Each row comes from the steps of one path. Every step used is in the known rows, and no mark comes twice. Write the path behind each row, first mark first.
In the rows, 128 means zero.
Known rows
kabid manu: [145 140 112 146 121  80 137 167 128 108 121 144 117  97 152 116 119 144
 141  94 105 136 164 133]
safas ziludi: [139 149 110 140 137  91 159 157 118 115 140 133 119  86 133 125 106 134
 147 105 107 114 200 108]
kabid manu vage safas misag: [142 122 124 131 177  65 171 161 116 105 114 142  96  91 142 125  84 126
 163 105  76 126 158 107]
busaris ziludi safas misag: [156 119 124 143 193  73 176 148 112 117 137 159 117 121 130 156  94 111
 153 106  69 120 181 107]
vage manu kabid safas: [142 119 102  94 153  67 154 144 145  96  98 157 144  88 132 132  68 156
 166  98 100 160 156 121]
busaris ziludi safas vage manu kabid: [164 120 112  90 151  70 173 154 159  91  89 171 177 129 127 138  80 158
 187  88  65 160 183 110]
vage safas kabid: [136 120 113 125 184  60 164 161 120 110 108 152 140 106 134 143  75 156
 156 109  94 133 169 109]
nume vage safas kabid: [145 139 103 120 183  76 162 178 126 101 103 168 157 126 127 144 101 150
 178 116  69 133 178 102]
busaris ziludi nume vage: [176 167 100 171 140 120 142 167 109 124 137 179 150 143 130 153 157 118
 165 101  32 122 177 125]
kabid safas ziludi nume: [126 169 112 145 152 104 168 164 115 126 130 145 102  63 151 130 103 125
 148 115 105 105 178  96]
vage safas kabid manu: [123 131 110 121 164  55 153 173 138  97  97 151 127 104 149 117  83 152
 159 106 109 141 158 118]
kabid manu vage safas: [145 135 132 132 157  75 149 181 126 108 107 142 110  88 145 121  89 158
 156 110  77 136 167 119]
busaris ziludi: [169 127 115 158 152  86 133 148 112 126 152 154 140 134 124 152 111 135
 150  96  65 136 183 140]
nume vage manu kabid safas: [150 136  94  89 151  81 154 160 152  90  94 171 159 106 125 133  92 151
 186 105  76 159 165 113]
kabid manu vage: [155 128 120 145 123  79 138 162 122 106 128 135 113  80 135 110 101 156
 143 103  67 140 157 137]
manu vage safas: [158 126 134 138 170  82 156 171 110 119 119 143 121  89 133 141  83 159
 152 111  62 129 174 113]
manu kabid: [162 120  92 134 129  80 147 144 116 111 118 152 144 103 119 138  89 153
 144  95 105 145 166 131]
busaris ziludi nume: [166 146 112 178 143 102 144 145  99 135 144 162 129 120 140 153 125 121
 140  93  61 122 165 132]
manu vage safas misag: [153 114 126 137 189  72 177 152 101 115 125 142 106  93 132 144  80 128
 159 107  64 119 166 102]
vage safas ziludi: [130 155 123 129 167  88 168 176 123 115 120 139 118  91 142 132  94 137
 160 112 112 113 206  91]
misag safas kabid: [155 110 100 135 125  76 147 137 139 101 140 134 130  78 119 129 104 139
 149  98  63 136 158 123]
safas vage manu: [162 129 124 109 130  82 169 156 149 101 107 149 162 107 152 129 114 158
 177  75  62 141 181 110]
safas kabid manu: [131 125  99 131 138  59 145 158 133  96 114 146 129 100 141 111  95 150
 148 100 104 142 153 132]
safas misag: [156 116 109 149 160  78 168 137 101 118 140 143 113 100 135 143 106 116
 145  95  87 117 167 114]

Write each row's path
[144 111 119 123 185  57 164 157 114 106 112 146 135  93 122 137  60 165
 157 115  65 136 161 112] -> manu vage safas kabid
[140 188 100 140 149 123 164 184 123 114 123 164 124  92 142 133 138 121
 173 123  71 107 188  90] -> kabid safas ziludi nume vage
[146 123  97 115 159  78 149 158 128 111 115 156 133  88 127 139  70 157
 154 113 108 149 163 120] -> manu kabid safas
[139 117 115 124 175  61 172 159 124 104 111 154 138  92 131 140  76 157
 142 116  89 130 170 110] -> ziludi safas kabid
[137 177 107 113 144 108 169 166 144  98 104 164 139  92 146 125 129 122
 185 104  63 124 178  94] -> kabid safas ziludi nume vage manu
[124 171 121 146 145  97 168 176 119 114 110 140  93  68 154 111 102 130
 155 113  91 110 172  98] -> kabid manu vage safas ziludi nume
[153 156 108 147 183 102 182 168 104 117 111 169 119 119 148 154 131 104
 173 105  64 105 170  88] -> ziludi nume vage safas misag
[146 116 116 129 189  60 163 154 125 108 123 163 147 122 122 149  74 148
 152 116  69 136 177 118] -> busaris ziludi safas kabid
[147 144 109 138 107 102 152 151 142 108 152 120 107  63 127 117 123 122
 152 101  81 115 195 105] -> misag safas ziludi
[146 163 107 160 103 118 161 147 127 119 144 130  99  55 141 122 138 109
 143  97  76 103 177 102] -> misag safas ziludi nume
[144 116 109 132 139  59 146 152 125  96 122 138 123  82 125 106  78 161
 149 108  67 145 146 136] -> safas kabid manu vage
[131 147 101 116 163  68 151 189 142  90  92 164 142 122 142 119 108 148
 178 113  86 141 167 111] -> nume vage safas kabid manu
[139 107  98  97 173  59 176 127 132  96 106 155 126  92 130 135  65 125
 172  97  98 147 149 108] -> vage manu kabid safas misag
[152 186  97 155 129 126 162 175 113 115 127 163 132 103 136 132 153 118
 165 109  68 104 191  98] -> safas ziludi nume vage
[154 129 104 101 156  81 167 178 147 108 107 158 151  97 139 136  80 170
 181 106  89 145 180 101] -> manu kabid safas vage
[139 119 121 122 155  58 159 166 133  92 108 143 118  75 130 109  71 165
 147 118  66 140 153 121] -> ziludi safas kabid manu vage
[166 133  86 106 123  86 152 144 141  87  93 170 174 124 116 132 112 146
 179  87  68 158 167 124] -> nume vage manu kabid
[127 161  94 132 146  97 169 155 120 118 116 152 112  68 139 128  87 129
 152 114 116 117 171  97] -> manu kabid safas ziludi nume
[142 180  83 126 144 116 164 176 128 107 109 170 134  95 127 130 120 126
 178 121  83 120 182  93] -> manu kabid safas ziludi nume vage
[170 117  99  94 100  82 162 139 171  85 101 147 163  92 128 123 104 153
 184  73  60 158 166 114] -> misag safas vage manu kabid
[161 138 134 122 157  92 182 191 140 114 110 155 143  98 155 142 108 165
 163 105  72 121 199  92] -> ziludi safas vage
[149 149  92 105 147  93 160 156 141  97  89 177 151  97 135 135 102 141
 180 103  74 150 151 110] -> ziludi nume vage manu kabid safas
[176 131 118 132 108 105 156 169 155 110 137 135 136  84 143 130 137 148
 170  88  46 127 186 105] -> misag safas vage
[125 154 126 122 156  80 162 181 132 103 114 132 103  77 139 106  84 144
 166 117  96 122 192  99] -> kabid manu vage safas ziludi
[139 122  98 130 111  68 138 151 155  91 125 134 118  79 136 105 111 138
 152  96  82 144 148 129] -> misag safas kabid manu
[162 131 138 104 160  77 176 166 158 100 104 164 166 124 150 140 104 154
 185  87  46 142 194 104] -> busaris ziludi safas vage manu
[158 173 114 150 161 115 162 190 113 122 103 174 136 117 150 152 141 133
 168 108  60 114 179  99] -> ziludi nume vage safas
[158 122 112  86 140  72 181 158 160  88  78 164 168 104 137 130  82 167
 178  87  81 153 178 102] -> ziludi safas vage manu kabid
[130 171 119 151 155 104 175 169 110 126 116 148 108  82 155 136 110 123
 149 107 106 100 187  90] -> vage safas ziludi nume
[169 126 123 108 104  91 162 150 171  93 117 137 151  86 146 123 130 146
 182  71  40 142 177 108] -> misag safas vage manu
[157 114  96 111 125  70 153 128 135  95  99 155 158 104 124 130  85 151
 157  80  94 158 158 131] -> vage manu kabid
